Every row comes from one small tree of marks. The marks that hang from a mark follow it in brackets, in the order of their numbers. Every link used is in the known rows. Which tree was each row made from?
Known rows
K_499{K_503{K_260}}: 34,21,-2,7,1,-4,18,-15,3,21,-1,4,-9,-12,26,-8,-24,-15,-5
K_499{K_503{K_260 K_422}}: 20,12,-8,2,-2,-14,10,-9,2,40,-14,-6,-15,-2,44,13,4,-15,2
K_422{K_503}: 12,2,-14,-14,32,9,36,-12,9,5,1,-3,-7,0,0,15,24,-19,-18
K_260{K_503{K_422}}: 15,-12,-29,-11,2,7,44,1,29,33,-15,-17,-2,27,23,35,32,-12,-19
K_368{K_503{K_422} K_994{K_260}}: -11,-40,-18,-53,10,11,19,42,36,50,-8,-15,3,64,14,13,35,-11,-40
K_465{K_994{K_368}}: 13,-19,-25,-28,39,15,45,37,61,15,-26,22,19,27,4,13,2,12,-40
K_260{K_503{K_368{K_994} K_422 K_499}}: 4,-19,-41,-23,-50,-17,-16,15,65,19,-18,-54,12,46,38,44,52,-19,-1
K_465{K_994{K_260{K_503{K_368 K_422 K_499}}}}: -11,-27,-50,-31,-82,-5,47,50,69,33,-26,-32,5,34,35,39,33,1,-15
K_422{K_503{K_260}}: 10,1,-7,-6,-8,13,12,-3,8,13,7,23,-15,5,14,19,9,-24,-1
K_260{K_503{K_368 K_422 K_499}}: 9,-15,-52,-14,-55,-8,12,11,47,13,-26,-53,-7,20,44,44,53,-21,8
K_422{K_503{K_260 K_368 K_499}}: 1,-2,-27,-8,-66,-3,-19,6,29,-9,-4,-12,-21,0,34,29,27,-32,27
K_465{K_994{K_260{K_503{K_422 K_499}} K_368}}: -2,-38,-68,-35,-41,-13,72,57,91,32,-34,9,9,61,41,34,25,12,-21
K_260{K_503{K_368 K_422}}: 12,-18,-23,-18,-40,3,25,6,40,35,-31,-44,-6,27,20,54,41,-17,-4
K_994{K_368}: 25,-13,-26,-19,35,11,35,12,39,19,-24,12,5,26,6,14,9,2,-21
K_994{K_260 K_368{K_503{K_422 K_499}}}: -10,-50,-62,-48,-14,-7,37,50,58,24,-36,-9,-18,57,47,17,48,-8,-14
K_499{K_503{K_368{K_994{K_260}}}}: 22,8,5,-30,-26,-24,18,2,34,42,-13,-38,13,25,-5,3,-14,-3,-22
K_503{K_260 K_368 K_422 K_499}: -6,-11,-36,-6,-64,-2,-29,28,26,24,-18,-19,-18,5,58,33,38,-16,23
K_368{K_503{K_260 K_422} K_994}: -5,-39,-9,-34,1,13,-31,35,35,37,-4,-4,0,57,34,22,30,-25,-19
K_499{K_503{K_260 K_368{K_994} K_422}}: 14,1,7,-16,-39,-31,-36,-1,33,48,-23,-39,2,25,35,31,11,-17,7

Which tree is each row?
0,-8,-17,-18,-59,-14,-47,13,47,-3,4,-13,0,25,29,29,28,-30,18
K_422{K_503{K_260 K_368{K_994} K_499}}
23,-14,-7,-24,-28,6,4,3,59,20,-13,-38,22,45,-7,32,12,-15,-20
K_260{K_503{K_368{K_994}}}
19,7,-12,-15,-5,-25,14,-15,13,35,-34,-59,-13,-7,27,27,27,-16,-2
K_499{K_503{K_368 K_422}}
-3,-48,-56,-30,-22,-2,-13,45,58,10,-32,2,-22,50,67,26,42,-23,10
K_994{K_368{K_503{K_260 K_422 K_499}}}
7,-4,-30,-21,-14,-4,-29,17,46,1,-5,-35,16,18,17,10,27,-10,-12
K_503{K_368{K_994} K_499}
-9,-55,-26,-44,-3,16,8,64,68,32,-39,20,-3,59,38,36,25,-11,-21
K_465{K_994{K_368{K_503{K_260 K_422}}}}
-14,-36,-37,-29,-16,3,-45,40,43,16,3,-9,-4,48,58,13,42,-27,-6
K_368{K_503{K_260 K_422 K_499} K_994}
28,-24,-33,-27,-25,6,83,20,64,37,-28,18,4,59,1,20,-5,4,-24
K_994{K_260{K_503} K_368}
-1,-19,-47,-24,-37,-16,31,27,55,37,1,-14,12,58,36,21,33,-3,-20
K_368{K_994{K_260{K_503{K_422 K_499}}}}
-3,-7,-45,1,-23,1,-10,23,15,21,1,7,-16,4,62,16,31,-9,8
K_503{K_260 K_422 K_499}
4,2,-33,0,-26,1,1,2,18,-10,14,17,-18,-2,39,10,20,-26,12
K_422{K_503{K_260 K_499}}
1,-15,-8,-11,-49,8,-18,22,19,47,-23,-13,-16,11,32,41,27,-12,9
K_503{K_260 K_368 K_422}
-4,-24,-30,-29,-23,12,81,41,49,53,-16,3,11,40,15,31,14,7,-41
K_465{K_994{K_260{K_503{K_422}}}}
-7,-46,-57,-53,-6,10,54,70,78,3,-26,10,4,50,22,-2,11,1,-38
K_465{K_994{K_260 K_368{K_503{K_499}}}}
-18,-38,-46,-47,-8,-5,4,48,45,28,-3,-22,-1,56,39,4,47,-13,-28
K_368{K_503{K_422 K_499} K_994{K_260}}
-9,-27,-56,-28,17,7,7,26,24,1,-12,-34,-18,17,49,8,58,-25,-16
K_368{K_503{K_422 K_499}}
